Known rows, with every step that occurs
F > U > N > Z > K > T: [ 54  37   3  20 -10   4 -22 -30 -19   4 -49 -34   1  20 -30  -6  -5 -11
   7  22  -5 -42   6  -7   8 -15  24 -26  14   5  23  20   0   6 -12 -29
 -22  29 -45  38 -11 -12  10  -6 -22  -2  16  28 -26 -50  10  -1  23  -7
   8 -11 -15]
N > T > K: [  4   3  -6   3 -28   0 -20 -12   3 -18  28  29  12  -4   6  11 -13  13
 -31  -8   0  18  10  -7  -9  -6  18  22 -26  12   8  -1 -17 -26 -13  -1
  31   7  14 -13  17   9 -13 -19  10  17   7  11   3 -12 -15  -2  14 -10
 -19 -18  15]
N > Z > F > T > K: [ 29 -55   8 -11  -3  48 -14 -13  32   3 -28 -25 -12   0   5  20 -28   6
 -11 -31   6   6  13 -18  12 -11 -11  -4  12  12  14  26 -23 -18 -12   3
 -28  16  15 -17  23  37 -18 -62 -23 -13  11 -10  22  11   9  -8 -10  -6
  -7  15   5]
T > K > U: [-14   0 -25 -11  -6 -43   4 -13  25  14  32  28   7  14  20 -25   7 -19
  -2 -17  -1 -14  28  -7   0  15   3  -6  12  -3 -32 -21  24  -7  -4   4
   9  -9  26  -2 -15  19  14  16  26 -17 -18 -38  -4  10   0 -13  -9  12
  -3   0   0]
K > U > F: [-14  -2  -7  -7  20   0  58  15 -12  24  21   2   4 -14  17 -38  28   7
   9  11  13 -23  -3   7   2  -4   0  14   0 -14 -31 -16  22  34 -11   3
  19  -1   5  23  -9 -10  10  39  35 -18  -8 -19 -12  34  -2   2   8  31
  -7  14 -18]
F > U: [ 34  11   8 -17  46   0  13  -7  12 -22  13  15 -11  16 -11  -5   5  14
   8 -16 -12 -27  10  -1 -18   6  24 -13   0  -9 -12  -9  -8 -10  -7 -37
  27 -35 -22  33   7  27  -4  18   5 -18 -24  18   9   0 -17   0   2  -4
 -11 -34 -26]
F > T: [ -4 -33  -5 -41  43   9   6  11  -8 -16 -15  -3  -9  -1 -19  15  -5  25
 -14 -26 -24   4 -17  26 -19   0 -18  -7 -16 -11  -7  -4  -7 -20  12  -2
  29 -14 -20 -10  24  16  -6 -14  14  -8 -12  -6  12  14   9  17 -20  -8
   7 -12   2]
K > T: [ 24  19 -31 -29  17 -20   5   2 -14  15   1  13   9  13   1 -34  10  38
  -1  -8 -34 -26  -9  44 -32  -5  13 -12 -20  -2 -12   6   6  -1 -31  -3
  45  16   2  20   8 -15  -1  -4  37 -45 -21 -18 -18   6   7   2  -6  20
  10 -22 -14]
Z > K > U > F: [-25  15 -17  24  -7  -5  39  15 -24  27   7 -11   5  10  16  -9  39  27
  14  15  15  -1  11  -2  -2 -10  22  20 -18 -10 -22  -7   2  40 -10  22
  -7   6  -3  28 -14   3  -2  37  20  -3  -7  14   0  37   6  -4 -11  18
  10  26  -9]
F > Z > K: [ 26  29 -12  -2  17  -5 -44  29  -2 -30  -7  11 -19  35  -6  19  15  22
  25 -17 -42  10  16  17 -26 -16  19  -4 -18   2  19  17 -41   1 -15  -2
   3 -15   6  26   1   1   5  -4   0 -12 -18  16   9   2  -9   7 -47 -22
  27  -9  -3]
T > K > U > N: [-29   9  -1  12 -22 -36  -7 -15  25  13  25   9   5 -17   8 -19   9 -31
   5  14   4  -5   8 -18  -6  29  -9 -13  15  23 -11 -32  36  -8  12  -5
  -3  -8  15 -16 -30  -2  14  28   7   7 -11 -18  -9 -17   2 -15   3   4
   1  -4   2]
U > F > T > K: [-24 -33 -16 -15  10  18  -1  -5   5   7   8 -31  -2  -8   3   4   5   7
 -23 -20  -1  32 -21  11   9 -21  16   4 -14   0 -34 -22   2  -1 -26  -9
  -7 -17  11   2  -2 -17  10 -16   3   6  23 -14  49  10   4  -1   9 -14
   1   7 -32]
F > T > K > U: [-28 -10 -20 -39  16 -30   0  -1  18  -2  22   5  14  -3   1   3  -9 -21
  -5 -50 -11   8  -4   9  24  10  -8 -10   7 -16 -38 -13  16 -11   7   6
   3 -17  13 -34  -2  12  22  -6   4 -28 -10 -39  11  13  13  11  -9   3
  -2  14   7]
U > N > Z > F > T: [ 33 -52  38  -3  -2  60   0  -5  -2  -1 -61 -28 -27 -12 -20  18 -31   6
  -5  16  10 -16 -11 -10   3   4 -56 -17  14  10  38  27 -15 -19  12   3
 -17  30 -12 -13  21   8 -35 -50 -24   4   7   6   2 -15   7   6  -3 -10
 -10  10   8]
Z > K: [  4  17 -22   1  -6  -5 -12   7 -18  -5  -8   6  -9  32  -2  10  29  36
   5  -8 -28  11  21  14 -29 -10  23  17 -35   8  13   4 -32   4 -10   1
  29  -1 -18  26   4  28  -7   5  16  10 -27  13  12  13  -2  -5 -38 -11
  15  -3  16]
T > K: [  2  -4 -19 -11  -2 -18 -23  -8  20   1  27   6  -5  14  10  -9   8   3
  -9 -19 -21  -3  23  -5 -22   4  24  -7  -8  16 -11 -19  -1 -17 -17  -6
  23 -19  16   2   5  16   1   0  26  -1 -17 -14  19   1  -8 -17  -5   5
  -3 -21 -10]
F > U > N > T > K: [  0  18  31  36 -21   8 -27 -43  17 -28  23   7   1   1  -4  11 -28 -21
 -23  10  11  23 -14 -22   6  18  30   1  12  14  15 -11   2 -22   7 -40
   6 -16 -12 -12   1  -5   2  -2 -23  35  25  38  12 -57 -30  -8  44 -35
 -12 -36  -9]
F > U > N > T: [ 15  28  38   5   8  30   5 -16  -7 -32   3  14  -1 -10 -20  13 -25   5
 -22  31  10   1 -29  -4 -10  18  11   4   9   2  28  -2   3 -25  16 -28
  25  -1 -36   3  15  -4 -22   4 -19  31  13  50  -9 -46 -24   2  34 -21
 -21 -45  -8]
U > F: [  1 -14  -1  -7  11  26  28  15 -15  17  13  -2 -13  -3  17 -20  27  34
  -1  20  -1  -6  -7   8 -31 -19  16  22 -12  -2  -4 -17   4  13 -25  -6
  19  -9  10  42   4 -15   1  22  34   2  -3   4  11  38  -8   1  -5  13
  -9  -4 -21]
Z > K > U > N: [-22  28  -6  20 -15 -29  -6   8 -15  -1  -8   5   3   5  -4  -8  11  -6
  12  24   0  -3  11  -2   0  25  -6   2  -3  11  19  -7   5  10  18   7
   7  12 -15  -3 -11  10  -2  39  -4  19 -21  11 -20   4  18  -8 -23   5
   9  13  17]

Rows
[ 11 -43  -2 -10   3  11   3 -12  25  11 -15  -5  -4  -5  14   3 -25 -25
  -7 -36  23  -2  16 -21  28  -6 -30 -12  29  -8  -4  22  -1  -6   7  17
 -45  16  28 -39   6  30  -1 -48 -24 -40   5 -31   5   3  22  -9   4  16
 -15  34  14] => N > Z > F > T > K > U
[ 29 -54  26  11 -26  48 -29 -17  30   2 -43 -35 -25 -19  -5  20 -30 -18
 -13   8   7  -1  -9 -27   9   2 -31 -13  15  18  30  15  -9 -30   2  -7
 -43  22   5 -33  11   8 -10 -57 -40   8  26   4  11 -22   7 -17   6  -9
  -5   1   5] => U > N > Z > F > T > K
[-41 -18  -3 -12   1 -29 -16  -8  22  -4   8   2  10 -16  -5  -2 -13 -45
 -16 -13   1  14 -25  -2  22  33 -19 -28  21   8 -15 -22  31 -14  30   2
 -11 -18   0 -39 -19 -10  17   0  -3   2   7 -25   6 -11  13  -3   6  -9
   6   9   6] => F > T > K > U > N
[-10 -29 -21 -38  20  -5 -23 -12  23 -10   6  -8  -3   7  -7   4 -11   2
 -26 -43 -26  19  -3  14   2   2   4 -17  -9   0 -16 -18  -6 -31  -1  -4
   9 -26   1 -25  11  12   2 -25   2 -10  -4 -13  28  -1  11  10 -10  -8
  14  -7  -9] => F > T > K
[  1 -37  -7 -17   2  15 -11   2  30  -4  -2  -8 -18  22  16  20 -19   5
 -29 -36  -9  28  -4   9  -4  15 -17  12  -7  10 -14   3 -20 -23 -22  -2
 -11  -5  17 -25  12  33 -21 -50 -24 -15  -1 -14  36  28  -2 -16 -15  -9
   3   5   4] => Z > F > T > K
[-23  -8 -12   9  -4 -14  26  -5  13  25  48   9  11  -7  32 -30  24 -11
  -7   1  17  -3  11 -27   1   0  20  11   4  -4 -42 -23  28  21 -15   4
  -7 -16  26  11 -10  -4  14  39  24 -11   9 -27   7  29  -3 -11  11  20
 -12   8 -19] => T > K > U > F
[-27 -24  -6 -35  36   6  55  18 -19  21   7 -14   7 -28  -1  -8  14   1
  -5  -9  14  -3 -35  20  24   0 -22   8  -2 -35 -39  -9  20  21   9  18
   4  -7  -1   4   4 -11   8  21  10 -14   2 -20   4  33  11  19   5  21
  -5  21 -15] => K > U > F > T
[ -5 -24  -1 -12  14  20  33   5 -33  19 -35 -26  11  -7 -11   7  14  -3
  18   6  26  -6   9   6  42 -29 -13   1   5 -31  -1  28 -12  30  24  19
 -34  26  -8   8   3  -7   8   1  -4  -3  20  -4  -4  19  32  22   9  14
  -3  52  10] => N > Z > K > U > F > T
[ 31  30 -16  10   0  -4 -13  20 -25  -1 -22   0   4  25  10  -6  18  13
  19   5 -27   1 -12  33 -21 -40  43  12 -20   1  -3  12  -4  28 -49  -5
  -5   1  15  47 -20 -41  22  -7   6 -28  11  -5   1  17  -7  13  -7   1
  31  -6 -35] => U > F > Z > K > T
[-13  15  17  30 -51   8 -27 -24   5 -17   9   2   5 -10   3  13 -19   0
 -26  31   0  25 -12 -11 -16  12   8  15  -4  23  27  -5  -1 -20  -5  -9
  17   9   4 -21  10 -25 -15 -16  -5  41  12  14   2 -44 -14 -12  20 -21
 -19 -30  13] => U > N > T > K
[-13 -37   4 -26  40  29  36  11 -19   5  -6 -18   3 -12  -5   1   7  33
 -16  -4  -9   6 -33  34  -6 -18  -1   3  -9 -16 -20  -4   1   8  -1   0
  13 -13  -9  19  18 -18 -11  -9  15  -3   8  -3  23  20   0  18  -3  -3
   3   7 -33] => U > F > T
[-29  12  -5  21 -31  -4  31 -10   1  12  39  19  28 -21  43  -4   4  -3
 -20  17  31  25   1 -15  19 -14  11  32   3  -9 -20 -12  13  17  -8   2
   2   6  37 -11  -3 -27   1   5  11  16  30  -9  -8  -3 -13  -3  39  26
 -25   1   4] => N > T > K > U > F
[ 15  14  -9  -2  -7 -16   7   4 -11  17 -21   1   9   3  -4   1  21   1
  27   0  10 -30  47 -17   6 -14  -7  -4   8  -8  16  31  -8  17  13  14
  -2  24 -10  14   7  15   6   7  10  -8 -17   0 -27  10  22   3 -22  15
  -6  27  17] => N > Z > K > U
[-35 -13 -11  -7  21   0  30  23 -28  13  -8 -22  11   7   6  12  14  12
   4 -10   9  14 -15  30  27 -12   2   7 -25 -28 -32   0   0  29  11  24
 -16  -6 -18   3 -13   0   2  12   1   5  19   1  14  45  17  19  -6   6
   8  36   8] => Z > K > U > F > T
[ 18  19  -2   7  14  11 -16  31  -9  -7  -1   0 -16  28  -1  13  18  18
  24  11 -22  17   0  15 -19 -34  30  24 -22   5  10  -4 -34  28 -33   0
 -15 -16  12  50 -10 -21   7  10  -1   7   9  16  12  14 -10   5 -27 -12
  28  -5 -22] => U > F > Z > K
[ -9  53  26  36 -24  -8 -25  20 -25 -36  -6  34   8 -15  -7  33 -19 -20
  13  28   2  19 -13  -6  -1   3 -15   9   1  -4  34  14 -13  -3  19   9
  -5   6  -3 -18 -14 -22   2   1 -37  20   6  24 -38 -34 -18  20   4 -17
  10  -6  17] => F > Z > K > U > N > T
[  9  42  -9  -1  20 -31  -9  27  -1 -14  12  27  -4  21  -2  10   6  -2
  32 -26 -26  -9  21   0  -5   2   3  -4   6 -10   1   1 -17  17  -4  11
  -2 -11   8  16 -17   9  21  14  -3 -30 -30 -10 -13  15  -5  11 -35   4
  21   6   9] => F > Z > K > U
[  2  42  10  22   4 -32 -25  22  -2 -15  -9  16 -16   8 -11   5   2 -17
  33  15 -10   0  -4  -5 -10  16  -2 -14  15  15  18   0  -2   8  13  15
  -8  -9   3  -2 -26 -16  17  24 -25   0 -14   4 -20 -11  -3   0 -21 -11
  32  -4   9] => F > Z > K > U > N
[ 41  13  24  29   4  20 -22 -20 -15 -10 -40 -22 -11  14 -32  16  -5  -7
  14  32   3 -29  22 -23   7  -7  18 -15  15  13  40  21 -15  -1   9 -25
 -26   7 -48  33  -4  22  -6   9 -29  31   6  38   4 -40   0  -8  19 -31
  -2  -9 -13] => F > U > N > Z > K
[-27  37  13  39 -41  -6  -4   4 -36  -3  -4  16  15  -5   2  19  -6   0
  -2  31  15  14  -6   0  -3  19  -7  14 -12  -1  31  14   7   7  28  11
  13  26 -29 -13  -5  -8 -12  13 -15  33  -4  32 -27 -18  -9  -1   7  -5
  -5   1  51] => Z > K > U > N > T
[-13 -35 -12 -18   2  -2  10  -4  29  10   7   3  -3  16  25   3 -12  -8
 -13 -46   9  13   8  -5  21  12 -20  12   7  -5 -38  -6   8 -17  -8  12
 -25 -11  17 -42  -2  30  -4 -30 -18 -32  -4 -30  22  26  -1 -14 -17  15
  -2  18  12] => Z > F > T > K > U
[-17  16 -10  11 -21 -27   5 -11  10   1  46  36  21 -12  23  -8  -7  -9
 -13 -12   9  18  11 -11  11   8  15  17   9  -7 -13  -2   5   1   3   6
  26   4  24 -29   7   0   0  -1  12  -4  -3 -11 -19 -13 -13   3  15   5
 -20  -7  27] => N > T > K > U
[-23  21  22  12 -21  -4  14  -1 -17 -11  16  30  14 -34  -5  -9  -7   4
 -10  38  22  -3 -22  -7  -4  26 -33  10   9  -6  16  11  14  -4  26   7
  29  25  -4 -23   6 -29 -14  13   1  15  -9  16 -41 -24  -7   8  21  16
 -20 -15  26] => K > U > N > T
[ 26 -15  33  -1 -11  27 -12  -6  -3  10 -30 -18 -18 -28 -20 -15  -1   3
  14  45   3 -33   4 -15 -27   5 -31 -19  15  18  44  15  -1 -13  13   1
  12  22 -12   9  19 -17 -12   1  11  20 -10  13 -20 -28  -1 -10  12  -4
 -15  -6  -6] => U > N > Z
[  3  -7  21  17 -29 -13 -12 -27  19  20   4  -1   3 -29   1 -19  -9 -44
  13  22  19 -27  21 -36   3  15 -17 -31  43  17  21   4  27  -6  12  10
 -32  13  17 -20 -10  -4  14  12   3   4  -1 -16 -26 -37  19 -13  28   9
 -19  14   2] => T > K > U > N > Z
